Each row was made from one small tree. The marks that hang from a mark follow it in brackets, in alphabetical order. Every link used is in the known rows. Write each row's tree.
Known rows
kese(faror): [-6.9 -1.3  6.9 -2.4  1.3 13.4 -8.5  3.3  0.9  4.9 -5.0 -2.4  6.9 -0.3
  1.1 20.0 -0.3 -7.7 11.4]
bovun(kese(faror kamib)): [ -1.4  16.3  15.9   0.3  -0.7  12.3  -8.6  18.5   5.9  31.8  -7.3  -3.2
  -5.8  -3.6 -11.1  22.9  -0.4   4.3  19.8]
nenaf(kese(bovun faror)): [-11.4   0.3 -20.3   4.0  -0.4  12.7 -11.0  -7.2   3.7  -2.4   0.0  -6.4
   3.3  10.9   9.2  31.5   9.3  -5.5  -1.9]
faror(kese(kamib(liba))): [ -5.7  13.3  22.3   3.3   9.7   0.9  -3.0  22.4  -7.4  13.7  -7.5   0.0
  -8.8  -0.6 -10.4  11.8  16.2   5.3   6.3]
liba(kamib(fafif kese(bovun)) surina): [ -0.9  48.5  -7.2  -3.7   0.3  -3.7  -0.9  -9.6   6.8  34.3   0.8  -4.7
  31.4  31.9   3.6 -22.2  39.7  13.3 -19.9]
bovun(kese(faror kamib(fafif))): [ -5.7  32.5  22.7  -4.1  -8.3  17.3 -10.3  27.9   9.0  26.2  -6.9  -0.6
   8.8   9.5 -11.2  25.7  15.1   7.4  19.6]
nenaf(kese(bovun faror kamib(fafif))): [-19.3  23.7  -4.1  -1.3 -12.9  20.8 -16.0  19.1   6.5   3.2  -2.1  -7.4
  12.6  15.4   8.7  33.3  25.9   1.2  11.8]
bovun(kese(kamib(fafif liba))): [  8.3  36.3  22.6  -5.5  -5.0   9.5  -5.9  27.7   7.4  32.5   0.0   7.0
 -11.8  18.4 -11.8  21.3  25.6   7.1   4.0]
surina(liba(kamib(fafif kese(faror)))): [-26.0  40.3  23.4 -10.6  -7.9  -1.5 -10.4   6.6   7.4  28.7  -9.5   1.9
  42.7  13.9  -1.5  35.7  33.2  -1.3  10.9]
nenaf(kese(faror kamib)): [-20.4  11.7  -0.7  -2.0  -1.0   9.6 -11.3  23.4   0.5   7.0  -4.0  -6.4
  -0.9 -11.6   4.7  24.6   2.7  -0.9  17.4]
kese(bovun kamib): [ 1.0  2.6 -0.1  3.8 -9.0  9.4 -6.0  4.5  2.7 11.8 -1.9 -6.5 -6.7  6.3
  4.5  4.2  8.7  1.6  8.7]
kamib(fafif kese(bovun faror) liba(surina)): [ -1.0  28.3   9.3 -14.6  -0.5  35.2 -15.7   0.7   6.4  43.5   0.0  -1.1
  22.5  40.5   4.6  27.5  42.4  -7.7 -13.5]
kamib(liba): [  6.5   2.0   5.5  -3.1   4.5   5.7  -3.5   3.1  -0.7  10.7   1.9   5.3
 -13.4   9.3   0.9  15.7  10.2  -8.5  -4.4]
lekef(kamib(liba)): [  2.7  17.9   2.3   2.7   7.5  22.8  -0.3  11.6  -2.1  15.1   1.2   5.1
  -1.8   6.7   0.4   8.8  23.4  -1.0 -12.1]
surina(liba(kamib(fafif))): [-11.1  43.0  13.3  -8.0 -11.7 -14.0  -1.8   5.8   6.6   0.4   0.3   6.7
  24.9   8.6   2.0  10.5  25.4   0.5   4.8]
lekef(kamib(fafif kese(bovun) liba(surina))): [  2.3  45.9  -1.0  -6.5   2.1  38.5  -4.1   5.8   3.7  43.1   3.6   1.5
  26.5  39.0   2.3   0.8  56.4   7.4 -32.4]
liba(kamib(fafif kese(bovun faror)) surina): [-8.1 47.1  0.2 -6.4  0.8  8.9 -9.5 -6.2  7.5 39.8 -4.0 -7.0 38.3 31.4
  5.1 -2.8 39.1  5.5 -9.3]
lekef(kamib(kese)): [-12.0  14.2  -0.7   5.5   5.6  16.2   3.1   5.7  -1.1  28.2  -6.7  -2.1
  22.3   2.7  -6.5  -1.9  22.0  13.0 -14.3]
faror(kese(bovun kamib(fafif liba(surina)))): [ 1.9 41.8 15.4 -4.6  2.6 18.2 -6.6 19.5 -1.9 18.5  0.7 -1.3  9.7 26.3
 -3.3 -1.1 40.4  7.0 -8.1]
nenaf(kese(bovun faror kamib)): [-15.5   6.8 -10.9   3.4  -5.2  15.5 -14.4  10.4   3.5   8.7  -2.6  -9.2
  -2.1   2.6   8.5  30.5  10.6  -2.2  12.0]

Write each row's tree
[ 11.8  35.9  19.0 -11.5   7.6  23.3 -11.3  23.0   5.4  51.1   0.9   2.6
 -15.2   5.7  -6.9  16.1  10.9  -4.3   6.9] -> bovun(kese(faror kamib(liba(surina))))
[  5.6  29.3   2.3 -11.9  -0.9  22.0  -7.7  -2.9   5.9  38.8   4.5   1.7
  15.6  41.1   2.5   7.5  43.3   0.1 -24.6] -> kamib(fafif kese(bovun) liba(surina))
[-13.4  51.6  10.3 -11.2   5.2   2.9  -6.5   6.8   4.4  37.7  -4.9  -3.3
  38.7  17.0   1.1  -7.3  31.6   7.0  -3.8] -> liba(kamib(fafif kese(faror)) surina)
[  2.6  36.6  16.0 -14.9  -6.9  38.6 -18.2  21.1   5.8  31.1   2.6  -1.5
   5.5  28.0  10.5  20.9  34.8 -10.9   6.8] -> kese(bovun faror kamib(fafif liba(surina)))
[ -9.4  -7.7  -0.1   1.6  -0.6  19.2 -11.7 -12.6   3.8  29.3  -9.0  -8.0
  16.7  19.2   1.0  30.5  16.4  -2.5  -0.6] -> kamib(kese(bovun faror))
[-14.7  25.0   9.9  -4.4  -2.0 -20.1  -0.7  -6.1   3.8  29.3  -5.7   2.4
  20.6   1.6  -3.7  13.0  18.7   3.6  -0.7] -> surina(liba(kamib(kese)))
[ -6.5  42.8  -1.5 -13.0  -4.6  31.8 -18.9  23.4   5.8  22.2   6.6  -2.4
   3.8  25.2  12.7  27.6  37.0  -6.9  -1.0] -> nenaf(kese(bovun faror kamib(fafif liba(surina))))
[ -9.9  13.4  -2.9   6.7   4.5  -0.9  -8.9 -16.3   4.8  35.4 -11.0  -8.6
  18.4  19.0   2.4  16.6  22.8   2.4  -0.1] -> liba(kamib(kese(bovun faror)))
[-16.0  22.1  23.3  -7.9 -11.5  21.4 -12.8  30.3   2.9  10.0  -6.6  -3.6
  16.9   4.5   1.6  22.0  15.8  -1.9  24.9] -> kese(faror kamib(fafif))
[-10.3  16.6  13.0  -2.4 -16.0  27.2 -16.0  17.2   6.5  11.4  -5.8  -7.1
  15.2  18.7   6.3  27.3  24.0  -2.4  19.4] -> kese(bovun faror kamib(fafif))
[-20.8  35.9  13.5  -6.0 -12.1   4.3 -12.8  -6.2  10.4  29.5  -8.5  -1.4
  41.4  27.9   3.4  40.5  41.3  -2.0   4.9] -> surina(liba(kamib(fafif kese(bovun faror))))
[ -2.7  16.5  11.9 -14.6  10.4  23.8 -11.0   4.9   0.7  47.4  -2.2   0.9
   8.2  14.0   0.3  19.1  19.5  -9.2  -7.3] -> kamib(kese(faror) liba(surina))
[  8.6  34.9   9.0 -16.4   0.7  16.3  -4.1  13.0   1.9  14.3   9.2   7.1
   5.6  21.7   3.7  -3.0  26.8  -5.1 -12.7] -> kamib(fafif liba(surina))
[-19.4  41.8  16.4  -8.6  -9.3 -14.7  -1.8   2.8   6.6  24.0  -5.0   4.9
  35.6  13.9  -3.3  15.9  33.9   6.7  -1.0] -> surina(liba(kamib(fafif kese)))
[ -6.1   1.0   6.0   1.3  -7.8  22.2 -14.4   7.6   3.7  17.1  -6.1  -8.7
   0.3   6.5   7.0  23.7   8.1  -5.6  19.8] -> kese(bovun faror kamib)
[  1.1  33.9  12.8 -17.5   2.4  15.4  -4.3  10.4   2.8  37.2   3.3   5.2
  16.4  26.8  -1.9   2.0  35.3   1.5 -19.1] -> kamib(fafif kese liba(surina))
[ 18.6  37.3  12.3  -9.1   6.7   9.7  -2.8  19.2   5.0  46.0   5.8   4.5
 -22.0   5.7  -9.0  -2.8  11.3   3.6  -4.0] -> bovun(kese(kamib(liba(surina))))
[ -8.5  35.9   3.6  -6.7  12.4  -2.4  -4.7  -2.5   1.5  43.0  -5.4  -5.5
  24.1   4.9   1.5 -10.7  16.0   3.7  -3.0] -> liba(kamib(kese(faror)) surina)
[ -0.1  12.0   6.2  -4.2  -5.3  17.1  -8.8  -3.6   5.2  29.8  -2.0   1.7
  11.0  40.7  -0.1  29.6  42.4  -0.2 -16.1] -> kamib(fafif kese(bovun) liba)
[ -9.8  21.3  -0.3   0.5  -5.6 -13.6  -3.5 -19.7   7.0  30.8  -4.7  -0.5
  19.5  15.0   1.4  17.6  26.3   2.1  -6.2] -> surina(liba(kamib(kese(bovun))))
[ -6.9  10.6  12.7  -5.9  -4.2  29.9 -16.8  -0.2   6.6  34.7  -6.6  -0.4
  18.2  40.9   2.0  49.0  42.0  -7.2  -5.2] -> kamib(fafif kese(bovun faror) liba)
[-11.2  22.7  12.9   7.5  -5.7   7.2  -3.9  15.3  -1.1  -0.9  -7.8  -6.4
  18.6  16.9  -7.2   4.6  28.9  15.2   4.6] -> faror(kese(bovun kamib(fafif)))
[ -0.7  32.7  -5.6 -11.3   5.7   6.5  -6.0  23.7  -0.8  21.7   9.3   1.4
 -16.8  -1.7   6.3  -0.5  14.7  -1.4  -6.3] -> nenaf(kese(kamib(liba(surina))))
[  4.0  20.5  12.6  -4.4 -12.1  20.3 -12.0  16.9   5.2  17.6   0.7   0.9
  -5.1  28.4   5.7  23.1  34.7  -3.2   4.1] -> kese(bovun kamib(fafif liba))
